What can hang from each mark
K176: K594 K740
K740: K176
K172: K454
K608: K172
K672: K642 K681
K495: K95 K594
K95: K495 K642 K762
K594: K176
K762: K95 K608
K642: K95 K672
K127: K762

Known rows, with every way that one mark hangs from another
K95(K495(K594) K642(K672(K681)) K762(K608)): [ 1.10  0.87  2.00  0.19 -0.39 -7.85 -0.92  5.50  1.48 -0.02 -1.29 -1.57
  2.88 -1.26 -1.52 -0.83 -1.26 -0.57 -0.25 -3.10  0.12 -2.25 -2.33  1.76]
K642(K672): [ 0.18  0.59  0.08 -0.77 -0.26 -1.76 -0.70  0.01  3.59 -0.11 -1.03 -0.06
  0.02  0.13  0.07  0.17 -0.47  1.86 -0.55 -0.27 -0.41  0.19  0.06 -0.91]
K127(K762(K95)): [ 0.71 -0.56 -0.57 -0.35  3.31 -1.62 -0.60 -1.57 -0.14  0.47  0.38  1.83
  0.08  0.15  0.56  1.90 -0.32 -2.89  0.61  0.18 -0.24  0.79 -2.46  0.05]
K762(K95(K495(K594(K176)) K642(K672)) K608): [ 3.46  0.57  0.41 -0.31  2.61 -5.15 -1.12  1.08  1.77 -0.06 -1.31  1.07
  1.80 -1.07 -0.57  3.57 -1.56  2.43 -0.29 -1.25 -0.01 -0.98 -3.98  1.21]
K495(K95 K594(K176(K740))): [ 0.48  0.11 -1.14  1.09  0.42 -1.17 -1.05 -1.32  0.25 -0.10  0.95  1.42
  0.10 -1.44 -1.12  0.15 -0.28 -0.17  0.27 -1.76  0.09 -4.10 -1.05 -0.38]
K740(K176): [-0.31  0.21 -0.27  0.35 -0.31 -0.37  0.14 -0.43 -0.25 -0.08 -1.39 -0.79
  0.54  0.04  1.73 -0.25 -0.30  3.44 -0.33 -1.55  0.18  0.17  1.23  0.16]
K672(K642(K95(K495 K762)) K681): [ 0.13 -0.99 -1.43  0.69 -1.51  0.76 -0.18  0.79 -3.45  1.35 -0.46 -0.13
  1.12 -0.45  0.90 -0.56  0.32  0.30  1.75 -1.62  0.32  0.02 -0.33  1.96]
K762(K95 K608(K172(K454))): [ 3.51 -0.02 -1.13 -0.64  3.03 -0.89  0.45 -1.02 -0.11  1.60 -0.66  1.80
  1.11  0.32  0.67  4.03 -0.14  2.21 -0.81  0.07 -0.18  0.16 -2.78  2.19]
K740(K176(K594)): [-0.10  0.27 -0.27 -2.40 -0.41 -0.15 -0.19  1.17  0.38 -0.28 -1.48 -0.94
  0.68  0.02  1.69 -0.27 -0.29  2.47 -0.12 -1.55 -0.15  0.05  0.30  0.34]
K95(K495(K594) K762(K608)): [ 1.34  0.50  1.23  0.47  0.19 -4.89 -0.74  3.80  0.00 -0.13  0.79 -0.97
  2.13 -1.39 -1.40 -0.41 -0.91 -1.67 -0.56 -1.85  0.02 -2.20 -2.15  1.20]
K495(K95): [ 0.09 -0.24 -0.96  0.17  0.24  0.01 -0.53 -1.16 -0.08  0.07  0.30  0.99
 -0.11 -0.74 -1.80  0.12 -0.14  0.59  0.08 -0.92  0.06 -1.95 -0.21 -2.01]
K95(K495(K594) K642(K672) K762(K608)): [ 1.13  1.19  2.04 -0.05 -0.17 -7.95 -1.17  5.68  2.46 -0.08 -1.47 -1.62
  2.93 -1.17 -1.91 -0.77 -1.06 -0.63 -1.11 -2.87 -0.06 -2.33 -2.38  1.16]
K95(K495(K594) K642(K672)): [-0.20  0.95  1.75  0.31 -0.38 -5.88 -1.04  3.81  2.58  0.07 -1.31 -1.01
  1.74 -1.68 -1.82 -0.65 -0.28  0.80 -0.79 -2.25 -0.07 -2.08 -0.80  0.96]
K95(K495(K594(K176)) K642(K672(K681))): [-0.27  0.89  1.74  0.48 -0.70 -6.01 -0.84  3.05  1.88  0.13 -1.33 -1.04
  1.63 -1.82 -1.51 -0.40 -0.39  0.64  0.13 -2.52  0.23 -1.71 -1.42  1.71]
K672(K642(K95) K681): [ 0.33 -1.22 -2.13  0.80 -0.92  2.72 -0.03 -0.95 -3.51  1.36 -0.85  0.50
  0.27  0.04  1.51  0.01  0.21  1.54  1.96 -0.85  0.32  0.20  0.11  1.87]
K594(K176): [-0.18  0.48  0.19 -0.02 -0.19 -0.56 -0.11 -1.18  0.61  0.00 -0.32 -0.25
 -0.11 -0.13 -0.10  0.53  0.09 -0.42  0.07 -0.11  0.28  0.61 -1.47  0.28]
K495(K95 K594): [ 0.42 -0.17 -1.31  1.52  0.65 -0.71 -1.00 -0.94 -0.13  0.06  0.67  1.51
  0.03 -1.25 -2.44 -0.16 -0.35  0.95  0.09 -1.66  0.05 -4.52 -0.61 -0.73]
K642(K95(K495) K672(K681)): [ 0.38  0.57 -1.03 -0.74 -0.93 -4.76 -0.47  0.19  2.21 -0.28 -1.64  0.04
  1.27 -1.02  0.29  0.45  0.30  3.95  0.90 -1.36 -0.50 -0.01 -0.20 -0.48]
K672(K642(K95(K495(K594))) K681): [ 0.37 -1.10 -1.74  1.21 -0.89  1.36 -0.28  0.01 -3.47  1.38 -0.38  0.35
  0.76 -0.91  0.85 -0.09  0.16  1.39  1.85 -1.42  0.31 -0.77 -0.18  2.38]
K608(K172): [-0.47  0.57 -0.06  0.01 -0.02 -0.36  0.83  0.22 -1.66  3.34 -0.41 -0.07
 -0.06  0.14  0.05 -0.10  1.62  0.38  0.17 -0.48  0.33  0.34  0.23  1.25]
K762(K95(K642)): [ 1.22 -0.02 -0.31 -0.18  1.24 -1.57 -0.26  0.02 -0.12  0.18 -1.05  1.42
  0.69  0.29  0.02  2.12  0.00  1.06  0.15 -0.53  0.14  0.14 -1.76  0.58]
K95(K495(K594(K176(K740))) K642): [-0.26  0.74  1.78  0.58 -0.33 -4.97 -0.54  3.50  0.35  0.04 -0.41 -0.99
  1.78 -1.92 -0.95 -0.54  0.10 -1.28 -0.27 -2.09  0.21 -1.94 -1.14  1.85]
K127(K762): [-0.31 -0.48  0.00 -0.19  2.37 -1.44 -0.40 -0.69 -0.05  0.38  0.36  0.51
 -0.02  0.00  0.27  0.19 -0.30 -3.74  0.38  0.14 -0.20  0.58 -1.37 -0.05]
K762(K608): [ 2.23 -0.08  0.02 -0.32  1.58 -0.61 -0.09  0.12 -0.12 -0.20 -0.30 -0.02
  0.46 -0.05  0.34  1.37 -1.34  0.79 -0.03  0.35  0.02 -0.05 -1.39  0.27]

Rows
[ 0.96 -0.02 -0.97 -0.16  0.46 -1.42 -0.18  0.21  0.19  0.61 -0.03  0.55
  1.08 -0.26 -1.91  0.17 -0.06 -0.35 -0.88 -1.50 -0.04 -2.26 -1.24 -0.83] : K495(K95(K762(K608(K172(K454)))))
[ 0.85  1.20  1.11 -0.83 -0.17 -5.37 -0.20  3.87  1.57  1.52 -2.61 -1.36
  1.95  0.88 -0.49 -0.59 -0.20 -0.15 -0.82 -1.88  0.14 -0.17 -1.72  0.79] : K95(K642(K672) K762(K608(K172)))
[-0.44  0.94  1.98  0.38 -1.50 -7.43 -0.89  5.43  1.59  0.09 -1.07 -1.57
  2.54 -1.21 -1.76 -1.76 -0.31 -1.14 -0.18 -3.34  0.15 -2.21 -1.37  1.57] : K95(K495(K594) K642(K672(K681)) K762)
[ 3.06  0.58  0.50 -0.81  2.32 -4.75 -0.08  1.38 -0.26  2.31 -1.51  0.88
  1.71 -0.69  0.03  3.45 -0.48  2.72  0.43 -1.36  0.22  0.33 -3.10  1.78] : K762(K95(K495 K642(K672(K681))) K608(K172))
[ 1.00  0.51  1.14 -0.28  0.03 -3.94 -0.10  3.76 -0.13 -0.03 -1.69 -1.29
  1.98  0.68 -0.57 -0.63 -0.68 -1.65 -0.54 -1.47  0.26 -0.51 -1.85  0.81] : K95(K642 K762(K608))
[ 0.48 -0.37 -1.59  0.55 -0.57  0.85 -0.78  0.26 -1.30  1.19 -0.51  0.20
  0.87 -0.85  1.05  0.07  0.53  0.63  0.17 -0.98 -0.03 -0.71 -0.34  1.38] : K672(K642(K95(K495(K594(K176(K740))))))
[-0.23  0.38  0.78 -0.34 -0.60 -2.96 -0.24  1.70  1.48  0.10 -2.08 -0.61
  0.75  0.17 -0.12 -0.40 -0.35  1.12  0.34 -1.28  0.07 -0.03 -0.17  0.59] : K95(K642(K672(K681)))
[ 0.23 -0.49 -1.91  0.38 -0.92  1.64 -0.53  0.31 -1.51  1.26 -1.18  0.06
  0.74  0.51  0.65 -0.48  0.62  0.47  0.00 -0.75  0.02 -0.04 -0.30  0.69] : K672(K642(K95(K762)))
[ 1.79 -0.13  0.27 -0.58  4.19 -4.22 -0.36  0.39 -1.01  2.07 -0.47  1.12
  1.14 -0.50  0.11  2.54 -0.40 -2.52  0.46 -0.58  0.03  0.74 -3.59  1.21] : K127(K762(K95(K495 K642) K608(K172)))
[ 0.74  0.77  1.09 -0.28  0.01 -4.13  0.26  3.84 -0.95  1.60 -1.90 -1.32
  1.95  0.74 -0.53 -0.71  0.13 -1.47 -0.41 -1.71  0.43 -0.32 -1.76  1.44] : K95(K642 K762(K608(K172)))
[ 1.03  1.44  2.12 -0.03 -0.27 -8.23 -1.24  5.13  2.78 -0.07 -1.62 -1.74
  2.86 -1.22 -1.91 -0.53 -1.03 -0.81 -1.11 -2.89  0.08 -2.01 -3.09  1.31] : K95(K495(K594(K176)) K642(K672) K762(K608))
[ 0.62 -0.11  0.19 -0.18  3.12 -4.52 -1.10  0.30  1.13  0.51 -0.27  1.34
  0.91 -0.70 -0.32  1.61 -0.48 -2.51  0.23 -0.89 -0.26 -0.22 -2.85  0.52] : K127(K762(K95(K495(K594) K642(K672))))
[-0.07  0.23 -0.36 -0.20  0.00 -2.14 -0.81  0.17  1.64  0.09 -1.29  0.53
  0.45 -0.57 -2.13 -0.17 -0.27  1.32 -0.33 -1.64  0.03 -2.02 -0.37 -2.03] : K495(K95(K642(K672)))
[ 0.07  0.51 -0.55  1.07 -0.30 -4.05 -1.38  1.66  1.61  0.10 -0.86  0.60
  1.19 -0.68 -2.97 -1.21 -0.41  0.29 -0.57 -2.98  0.05 -4.71 -1.18 -0.75] : K495(K95(K642(K672) K762) K594)
[ 2.97  0.47  0.49 -0.56  2.62 -3.98  0.07  1.52 -1.34  2.35 -1.16  0.84
  1.71 -0.73 -0.26  3.36 -0.13  1.79  0.07 -1.04  0.32  0.18 -3.18  1.83] : K762(K95(K495 K642) K608(K172))
[ 0.69  1.26  2.00  0.52 -0.09 -7.16 -0.34  5.22 -0.55  1.65 -1.12 -1.78
  2.83 -1.23 -1.96 -0.68  0.13 -1.92 -0.65 -2.94  0.52 -2.02 -3.04  2.58] : K95(K495(K594(K176)) K642 K762(K608(K172)))
[ 1.45  1.16 -0.88 -0.58 -0.27 -6.76 -1.14  1.91  3.47 -0.43 -1.84 -0.24
  2.21 -0.76 -0.57  0.20 -0.11  3.12 -0.62 -1.79 -0.69 -1.55 -1.60 -0.55] : K642(K95(K495(K594) K762(K608)) K672)
[ 0.27  0.29 -0.75  1.14  0.38 -2.85 -1.30  0.42  1.56  0.09 -0.92  1.04
  0.58 -1.09 -2.78 -0.44 -0.49  1.71 -0.35 -2.37  0.02 -4.56 -0.72 -0.73] : K495(K95(K642(K672)) K594)
[-0.07  0.51  0.94  0.81 -0.09 -3.07 -0.63  1.36  0.42  0.06  0.77 -0.44
  0.94 -2.02 -1.40  0.02 -0.03 -0.50 -0.21 -1.25  0.13 -1.68 -1.23  1.12] : K95(K495(K594(K176)))
[ 3.64  0.12 -0.09  0.05  2.87 -2.99 -0.83 -0.22  0.03 -0.09  0.29  1.55
  1.24 -1.24 -0.27  3.87 -1.44  1.75  0.09 -0.51  0.03 -0.91 -3.82  1.23] : K762(K95(K495(K594(K176))) K608)
[ 2.11 -0.52 -0.20 -0.51  4.32 -2.95 -0.65 -0.57 -0.24  0.39 -0.62  1.48
  0.77  0.18  0.54  2.65 -1.23 -2.46  0.48 -0.02 -0.14  0.64 -3.55  0.53] : K127(K762(K95(K642) K608))
[ 1.19  0.50 -1.79 -0.45  0.06 -3.00  0.45  0.61  0.18  0.34 -1.67  0.00
  1.92  0.59  0.23  0.39  1.04  1.47 -0.66 -0.79 -0.43 -0.49 -1.21  0.73] : K642(K95(K762(K608(K172(K454)))))
[-0.17  0.78  1.31  0.39 -1.06 -4.80 -0.72  3.43  0.39 -0.12  1.24 -0.99
  1.85 -1.51 -0.72 -1.16  0.11 -3.02 -0.36 -2.12  0.06 -1.93 -1.49  1.25] : K95(K495(K594(K176(K740))) K762)
[ 1.30  1.39 -0.98 -0.58 -0.30 -6.87 -0.87  1.98  2.93  0.70 -1.97 -0.27
  2.20 -0.71 -0.58  0.18  0.45  3.26 -0.58 -1.97 -0.56 -1.42 -1.53 -0.13] : K642(K95(K495(K594) K762(K608(K172))) K672)
[ 0.54 -0.45 -0.23 -0.30  3.24 -2.55 -0.61 -0.65 -0.14  0.54 -0.38  1.51
  0.45  0.22  0.32  1.69 -0.29 -3.01  0.49 -0.24 -0.14  0.65 -2.57  0.35] : K127(K762(K95(K642)))
[ 3.68 -0.06 -0.16  0.06  2.94 -2.83 -0.80  0.17 -0.17 -0.10  0.40  1.62
  1.25 -1.19 -0.21  3.68 -1.47  1.89  0.09 -0.48 -0.06 -1.13 -3.35  1.13] : K762(K95(K495(K594)) K608)
[ 0.87  0.71  1.43 -0.45 -0.07 -4.54 -0.01  3.73 -0.75  1.47  0.38 -1.36
  2.00 -0.98 -0.97 -0.23  0.07 -1.74 -0.43 -1.51  0.20 -0.27 -1.77  0.93] : K95(K495 K762(K608(K172)))
[ 0.87 -0.19 -1.50  0.68 -0.37 -0.03 -0.55  1.38 -2.09  2.37 -0.97 -0.11
  1.40 -0.41  0.12 -0.19  0.71  0.77 -0.08 -1.39  0.11 -0.91 -0.96  1.70] : K672(K642(K95(K495(K594) K762(K608(K172)))))
[ 1.08  0.17  0.48 -0.26  1.04 -3.17 -0.45  1.23  0.01  0.18 -0.57  0.94
  1.28 -0.80 -0.61  2.07  0.07  0.69  0.03 -1.03  0.12 -0.01 -1.96  0.68] : K762(K95(K495 K642))
[ 1.31  0.26  0.37  0.15  0.95 -4.29 -0.83  1.26  1.01  0.17 -0.77  1.23
  1.34 -1.06 -0.61  2.06 -0.40  1.83  0.33 -1.70  0.01 -1.10 -2.09  1.25] : K762(K95(K495(K594) K642(K672(K681))))
